Known rows, with every step that occurs
e, w: [-54 -24   3  13 -32   7  -6  13  -7   4  21  41  45   1  20 -32 -10 -35
 -37 -64  46   4 -22  28  65  14 -15  19  52  -6 -16 -39  18  59   2 -21
   6  13 -10  -6  10  16 -29   0 -39  -8   3  -9  41   1 -13 -33  29 -12
 -22 -48  13  26  -8  21 -10 -10  25  -8 -31   3]
y, f, n, w: [ 38  -1   0  27  38 -18 -49  -2 -19  -7  36   2  11   4  25 -19  15  15
 -13  28  -7  17 -21   5  20  17  12  -2  -5   8  -4  12 -11  11  -9  17
  22  16 -36   9  -3  -5 -25  28   6  18  13 -10 -25  29 -28 -11  26  -4
 -30   1  22   7   1 -32 -36 -24   6  31  -8 -18]
g, w, n, y, f, d, e: [ 48  27   8  34   7 -10   4 -17   0  -4 -44 -42 -71 -24 -24  41  11  28
  67  12 -19  -8  42  20 -32 -19  23 -17 -62  35 -12  54  -8 -34  19  44
 -15  -4  13  37  -7 -15  41 -23  41  16  12 -11 -23 -26  30  27 -16  26
   6  47   1 -13  27 -48   0  10 -32   0   3   7]
d, e, w, n: [-42 -26   7   2 -58  39  26  12   7 -18   8  34 -21 -44   7  20 -29 -28
  15 -55  19  -9   3  52  15  12  14   7  21  17 -20  -7   7  37  29 -45
  25 -37   8  17   4  34 -35  11 -21  15   4   7  24 -22  64 -69  17  11
 -25 -12 -27 -19  -3  -2   2 -20  -5   4  23  22]
g, w, n, f, d, e: [-13 -25  20  38  -5  15  25  33  10  12 -45 -13 -43  15   0  43  -7  56
  66   1 -84   5  27   7  -5   0  36 -33 -32  20  -3  10  17 -44   7 -23
 -14  -3  14  -4  15 -10  30  -1  22  15  -1  -6  -8 -36   7  26 -37  28
  -3  23  -6 -40  16 -18  29   1 -46  45  28  12]
w, n, y, f, d, e: [ 61  29 -21   3  43   1   2 -29 -10  -8 -14 -42 -68 -27  -6  31 -10  16
  40  25  10 -37  35   1 -71  14   9 -37 -56  10  -5  39 -12 -28  20  35
   3   8  12   8 -23 -15  28 -35  28   7 -12  19 -27  -7  24  30  -2  36
  11  63  -8  -2   2 -37 -21   9  -5  -8  14  15]
n, y, f, g, w: [ 47  42  10  12   6 -45 -27 -12  -4   1  -6 -27  26  31 -13 -27  26   6
  12  11  26   1   1  -3  34   0 -19   9  -1 -18  -8  28  -1 -32 -15  50
 -17  18 -40  23   3 -10  -8  -8  33 -18  -3  13   4  27  -8  40   2 -37
  21  19   7  14   1   7 -18  18  20  -9 -48 -40]
y, f, d, e, w: [  3 -18 -22  19  12   2 -16 -13 -19   6   0 -21 -14 -32  34   0 -59  12
  77 -48  18  -5  -3  40  15  12  24 -11 -14  15 -22   8 -12  -1   1 -10
   7  21 -25   5  -7  -4  -3 -29  17  12 -16  22  17   1  -3 -16  16  17
 -48 -32  -1  12 -25 -26 -39  -3 -20  25 -41  17]
y, f: [  9  11   2  18  25   9 -19  -4 -16   2  19   0  33  10  11  22 -20 -20
 -32   9  41  22 -38  -6 -10   8   4   7  29 -23 -10   7  -1  15 -19  27
  12  36 -28  13  13 -11 -10 -42   6 -13   2  18   3  61 -14 -28  64  23
 -23   1  21  33 -32  13 -34 -15   6 -41 -17  -4]
e, w, n, f, g: [-40 -13 -24 -58 -39  -7  20  22   3  10  -5  17  43   5   5 -30  -2   1
 -15 -16  -8   7  -8 -11  30  -4  -7  21   7   8  18 -43 -24 -35  -5 -52
  23 -34 -10   0   6  10  -7  29   8   0  -2 -21  12 -15 -10  -5 -56 -53
   0 -60 -34 -19  -8   6   4  -6  37   3 -10 -20]
d, e, w, n, y: [-25   3   7  14 -49  10  19 -22  -1 -28  10  15 -36 -53  -5  -3   4 -27
   9 -61  36 -27  16  44  10   3   6  15 -11  24 -16  -8   6  49  41  -4
   3 -45  15   5  -6  47 -17  -8 -22  12   8   1  14 -31  49   9   6  -6
  30  22 -13   3  21 -20  11  -8  36 -17  16   7]
d, e, w, n, f: [-54 -12   0  21 -48  44  22  22  -7 -11  -1  26 -14 -35  29  26 -13   7
  19 -58  -6   3  -9  15  11  -1  45   4 -17  38 -22 -20   2  10  31 -38
  52 -15  -1   1  24  24 -14 -37   9  14  -4  -1  22 -32  34  -4  -3   0
  16 -12 -24 -24  -8 -27   3 -41  28 -18  21  -8]
g, w, n, y: [ -3   7  36  35 -42  -5   4  -9  39  -3  -9  25 -14  21 -41  -3  54 -27
 -53  -3   9  10  18   9  23 -13 -15  12  17  24   1   6  18  29  22  30
 -36 -24  13  22  -6   0  11  11 -18 -14  31 -27  17 -23  24   7  -7 -18
  19  21   6   3  43   5  34   7  -2 -17   3  -7]
y, f, d, n: [ 21 -11  -5 -25  50   2  -7 -22 -17  23  15 -19  -1   7  37  -6 -27  28
  38  16  -1 -12 -28   2 -10  -5  14   9 -20 -48  12  -5  -1  -6 -27  28
  -8  34  21 -18 -13 -33 -14 -30  -6   6  -9   9 -18  19  -8 -76  32  11
 -56 -13   5   9 -53  14  -1  11 -35  19  -9  32]
f, d, e: [-13 -25   7  11  22  19   8  15 -23 -21  -3   1  -4  11  22  19 -67  15
  35 -13 -17 -13   0  12 -19  38 -15 -41  15 -26  -5   8  19  16 -17 -49
 -15  17  -4 -25   0   3 -15  28 -26  -3 -48  56  11  14 -26  -4  22  65
 -31  30  20  -4   5  14 -10  28 -56  38   9  30]
d, n: [-36 -28  15   3  -3  19  -7   7  -4 -18  38  37  16   9  26 -10  -2  -1
 -13 -20   4   4 -42  12  19   5  -8  14  31 -54  18 -19  48  53   1   0
   5   1  17 -24   9  11 -44   2 -35 -10 -14  18  -1  19  18 -83  45  -2
 -22   6  -7   6 -36  48  14  13 -23   1  21  28]
n, w: [-17  -8  30  17 -12  -1 -20  24 -11 -13  44  37  43  25  24 -12  18 -16
 -34  -1   2  41 -19   5  25  42  -8 -10  36 -34   4 -28  14  63 -32   0
   2   5  -7   7  -3  28 -27  33 -23  -8  -6   5  12  22 -42  30  28   0
  12  -3  22  18   0   6 -17 -13  36 -10  -3 -14]
w, n, y, f: [ 30  40   6  -5  10  -6  -6 -33  -1  -1  10  -4 -14 -16 -17  15  34 -28
 -48  28  51  -3  -7 -23 -55 -19   2  15 -19   8  -4  19 -16  -1  14  57
  12   8   8  17  -4 -37  21 -48  -3 -10  14 -11 -17  26  21  20  24  -9
  27  26   0  23  11  -9 -10 -19  42 -50   7 -14]
g, w, n: [-35 -13  35  18 -44  25  24  15  31   2 -20  34  -5  26 -21  11  18 -19
 -46   7 -22  18 -11  22  18 -16   5  16  49   5  -3  -2  23  39   1   2
 -19  -9   2  28  18  11  -7  40 -17  -5  21 -22  24  -7  16 -72  -1 -11
 -29  -4 -18  -6  15  31  20 -22 -31 -11  19   1]

Rows
[ 26  22  23 -36 -38 -20  12   4  33 -11 -20   6  13  33 -46 -30  40 -15
 -29  31 -16  -8  18   1  29   5 -44   8  24 -10  17  19   2 -16   0   7
 -13 -38  15  13  -1  16  -2  75   7 -24   7  -9   0 -27   9  -2 -30 -34
  27  12 -16   1  31  29  34  31 -18  16   4 -14] => f, g, w, n, y
[-22 -26 -14   3  63 -10 -12  13 -19  31 -12  -7  32  29  18   4 -15  23
   8   2 -21  18  -2 -29 -11  -1 -12 -33   9 -16  23 -50   9 -12 -23 -38
 -24  42  -2 -41   9 -35  10 -18  -5   4 -15   7  -5  25 -76  72   7  21
   7  -4  41  -2  -8   3  -2  13   8   5 -15   5] => n, f, d
[-18 -26  16  11   7  -7   4  18  25  30 -41   3 -10  21  -3  20  16  40
   4  18 -53  30   5 -25   1 -12   6 -12  -1  12  18 -12   7 -36  -2 -19
 -35  18  17  -4  13 -27  33  14  22  13  25 -30  -7 -40 -28  29 -30  -3
  -3 -20   6 -20  16  -7  28   1 -29  25  -9   6] => g, w, n, f, d
[-40  -4  -3  -2 -12  18   8  12   8   6  -1  20  16  11  -2  18  15 -12
 -49  13  -9  21 -23 -29 -23  -3  -4   2  25   2   4 -29  12  -4   0 -27
  14   6  12 -15  22   0   7 -18  -5   0   2  -4 -14  16  -5  23   3   9
  26  -1   0  -7   0  10  12 -26  23 -45  19  -4] => w, n, f
[-39 -12 -10 -29 -37  29  34  31  -5  -5 -13   3  18 -27   3  -6 -24  12
  54 -25 -22 -11  -3   7  19  21  16   3 -20  11 -12 -16 -11 -31   3 -73
  39 -42  -7  -9  20  27 -15   9  16  -2 -23  16  18 -24  25  -5 -48 -24
  20 -30 -47 -28 -19   4  -5 -19  16  19  11 -12] => d, e, w, n, f, g
[ 21  27  -9  16 -26  18  -6 -34  -7 -16   4 -20 -40 -57   1  16   1 -13
  27 -40  58 -27   1  40  -7 -10  38   9 -44  51 -41  22 -21  23  41  42
  39 -25 -13  32  -1  21   3 -47   8  12  15   0   8 -15  70  -1   5  -8
  31  17 -21   6  -2 -36 -30 -38  41 -30   0  -9] => d, e, w, n, y, f
[ 51  30 -18 -21  50 -27  -6 -35  12  16  -7 -29 -32  -2 -14   1   9  -1
 -17  37  30 -10  26 -29 -65 -10 -21  -7 -48   2  21  21 -30 -30  -1  60
 -18  13  26  -7 -16 -36  44 -19  20  18  17 -13 -16   6 -24  24  -2  11
  12  11   7  13  19 -18  -1  11   7 -18   4  -3] => w, n, y, f, d
[-42 -24   1  12  11  26   1  15 -11   9  28  23  26   9  28  10  19  20
  -5 -22 -26  14 -40 -20  31 -10  21  17   9 -35  12 -44  32   4 -15 -15
   6   8  15 -36   5   2 -23 -52  -9   2 -14   8 -14  29  11 -12  27   2
  25  -9  13  -8 -49  26  26 -19   6 -16   3  11] => d, n, f
[ 52  14   8   7  11 -34 -16 -25  20  22 -32 -36 -42   2 -18   5  26   5
   9  28  -1  -5  31   0 -15 -36   7  -8 -31  26  11  35 -19 -23  12  58
 -43  16  13  22 -17 -37  52 -17  28  12  43 -34  -4 -17  -6  23 -19 -14
  -1   1   8  17  25 -26  16  16 -28 -10 -17 -18] => g, w, n, y, f, d
[ 36  21  14 -27 -25 -14  10 -11  29   2 -30 -15  18  20 -34  -3  10  -6
  -7  39 -15  13  -1   1  -9 -14   4  22  21   0 -18  33 -26 -36 -41  26
  19  -7 -28  45  19 -10  -8  27  41  -2  -2  -2   2   5   9 -75 -12 -25
 -51 -21 -42  -5   1  24  -5 -11 -37   3  -5 -22] => y, f, g, w, n
[-41 -24  14 -23 -47   7  16  10  14   3   8  56  12 -11   7 -15  -9 -41
 -48 -38  34  -1 -17  27  19  -4  -7  32  41   7  -9 -24  12  56  17 -14
   1 -17  18  13   3  15 -10  24 -32   5  26 -25  33 -16  10 -75  14 -28
 -28 -53 -15  10  -3  11   9 -16   2  -4  11  13] => e, w, n
[ 58  48 -20 -48  13 -17 -10 -29   9 -14   3 -28   6   5 -26 -14  15 -14
 -28  53  33 -22  15 -25 -55   3 -23   6 -22  -3  14  25 -36 -36 -17  27
  26 -13  -3  11  -6  -4  13   3  19 -20  -2   5 -36  31   3   6  -5 -20
  22  18 -17   8  12  16 -15   7  22 -33   9 -29] => w, n, y, f, g
[ -9  -3 -15 -59 -12   6  18  28   9  10  -6  10  44  20 -19 -15   3   4
 -20  40 -32  11  -8 -49 -32  16 -15  -6  12 -14  24 -12   5 -44 -29 -52
  25 -12  -1 -15  17   2  -8  24   6 -25 -24   6 -18  19 -24  10 -21 -18
  28 -22 -16 -28  -6  22  15  -3   6  -7  20  -9] => w, n, f, g
[ 28  34  -1  22  34 -27 -36 -33 -12 -18  15 -34  20  -9   3   4  24 -20
 -38   9  63   7 -11 -25  -7   9 -10   8   4  -4  -4   5  -2  13   2  60
  -4  33 -28  -5  -2 -20  -5 -63 -14 -16   3   8   2  54 -10  53  51   5
  38  34  27  33 -11  -2 -29  -6  49 -67 -21 -15] => n, y, f
[ 12 -10 -16  -3  -8  11   6 -16   0  13  -9  -3 -53 -46  13   2 -54   9
  52 -32  14 -15  13  34 -29  -2  29   2 -34  24 -26  22 -26 -14   8  -1
  19 -10   5  31 -11   1   1 -13  27  25  -9   2   9 -27  26 -55 -18  17
 -51 -27 -12 -10 -15 -23 -20 -24 -30  24  -2  16] => y, f, d, e, w, n
[ 27  11 -26 -32  22 -25 -11 -40  -2  25 -13 -18 -31 -33   3 -21  -6  -9
   8  -6  53 -23  22   5 -18 -22  -7   3 -30  36   2   4 -41 -11  18  47
 -15   2  29  19 -23 -32  40 -25   5  18  33 -44  -7 -29 -17  14 -18 -36
  -6 -23   6  20  11 -36 -14  -6  22  -5 -24 -11] => e, w, n, y, f, d
[-24  -3  -8 -39  23 -12  -6  30 -30   2   4 -13  68  38   5 -15 -14   5
 -12  14 -12  18 -29 -35  20  27 -30 -18  25 -34  22 -33   8 -29 -40 -56
  16  13 -21 -30  10   0 -21  10   0 -32 -29  28   2  33 -45  53  -5  -3
  28 -14   7  -1 -18  29  -3   0   9  -6 -11 -12] => n, f, g
[ -1 -13  26 -31 -50 -10  21  16  24  -3 -30  19  23  30 -31 -24   6 -11
 -23  26 -34   6  14   4  12   0 -24  15  45 -18   3  10   4   2 -26 -20
  -8 -29  -9  26   9  15 -10  86  -2 -16   2  -1  16 -18   7 -71 -20 -22
 -36 -19 -31 -16  11  44  17  11 -44  13  10  -6] => f, g, w, n
[ -7  -2 -12  -4 -17 -10  25 -20   4 -10  -3   0 -56 -51  -3 -15 -21  -4
  33 -33   4 -39  49  33   8   1 -19 -19 -27  16   2  -6  -5  18  45  -9
 -11 -23  42  -7 -26  18  18  20 -11  22  -3  -1  12 -49  18  21 -29   4
  15  11  -6  -1  24 -27  16  31 -14  39   8  23] => f, d, e, w, n, y
[ 46  20 -17   5  68 -41 -33 -39 -21   4  14 -32   5   9   0 -11  -4   4
   1  18  33  -2   3 -14 -25   5 -26 -21 -17 -15   6   5 -11  -7   5  43
 -27  44  -6 -13 -18 -35  22 -36  -3 -15  -6  12  -1  31 -53  82  24   6
  22  21  47  35   6  -9 -29  16   5 -22 -34   3] => n, y, f, d
[ -3 -27   9 -11   8 -10  -7  24 -14  -2  29  18  -7  22  49 -23   0  34
  28   7 -47   5 -20   0  34  20  -5 -19   0 -44  22 -33  15  30 -20  -5
 -15  11  50 -38 -49  12 -26  47 -11  22  -5  17 -11  -1 -35 -21   9  -5
 -20 -16  12 -15 -10  11  23  35 -26  55  18  17] => f, d, n, w
[-23 -22  -3   7  18  25  13  13  -6   0 -17  -5 -30 -12  -1  36 -37  45
  45  15 -42  -4  13 -10 -47  13  16 -37 -32   4  12 -19   5 -35   0 -57
   7   9  12 -26  -1  -8  11  -6   8   5 -30  25 -19 -15   0  33 -24  61
  15  18 -10 -33   1 -21   2   0 -25  21  41  29] => w, n, f, d, e
[-21 -15   7  12 -12 -20 -13  36  -4   6  -5  -1  59  56  -3 -19   5  17
   9   9 -39  24 -23  -8  71  -1 -19   7  35 -17   1 -24  16 -19 -36 -38
  -4  18 -47  -5  33   6 -11  17  21 -24 -25   8  15  20 -37  30 -16 -20
  21 -14   0  -6 -15  21   7  -1   5   9 -30 -32] => n, f, g, w
[ 13  13  -2  24  47 -28 -25 -14   9 -26  34  13   9  -1 -17 -20  27 -22
 -35  10  31 -25   5 -15  28  13 -38  -8  15  -7  31  19  18  31  29 -17
 -18  -1 -14 -41 -11 -14 -17  48 -35  -9  -4  -8 -12   0 -16  21  15  -9
  31  46  44  12  21   4  -2  31 -15  15  -7  12] => f, n, y
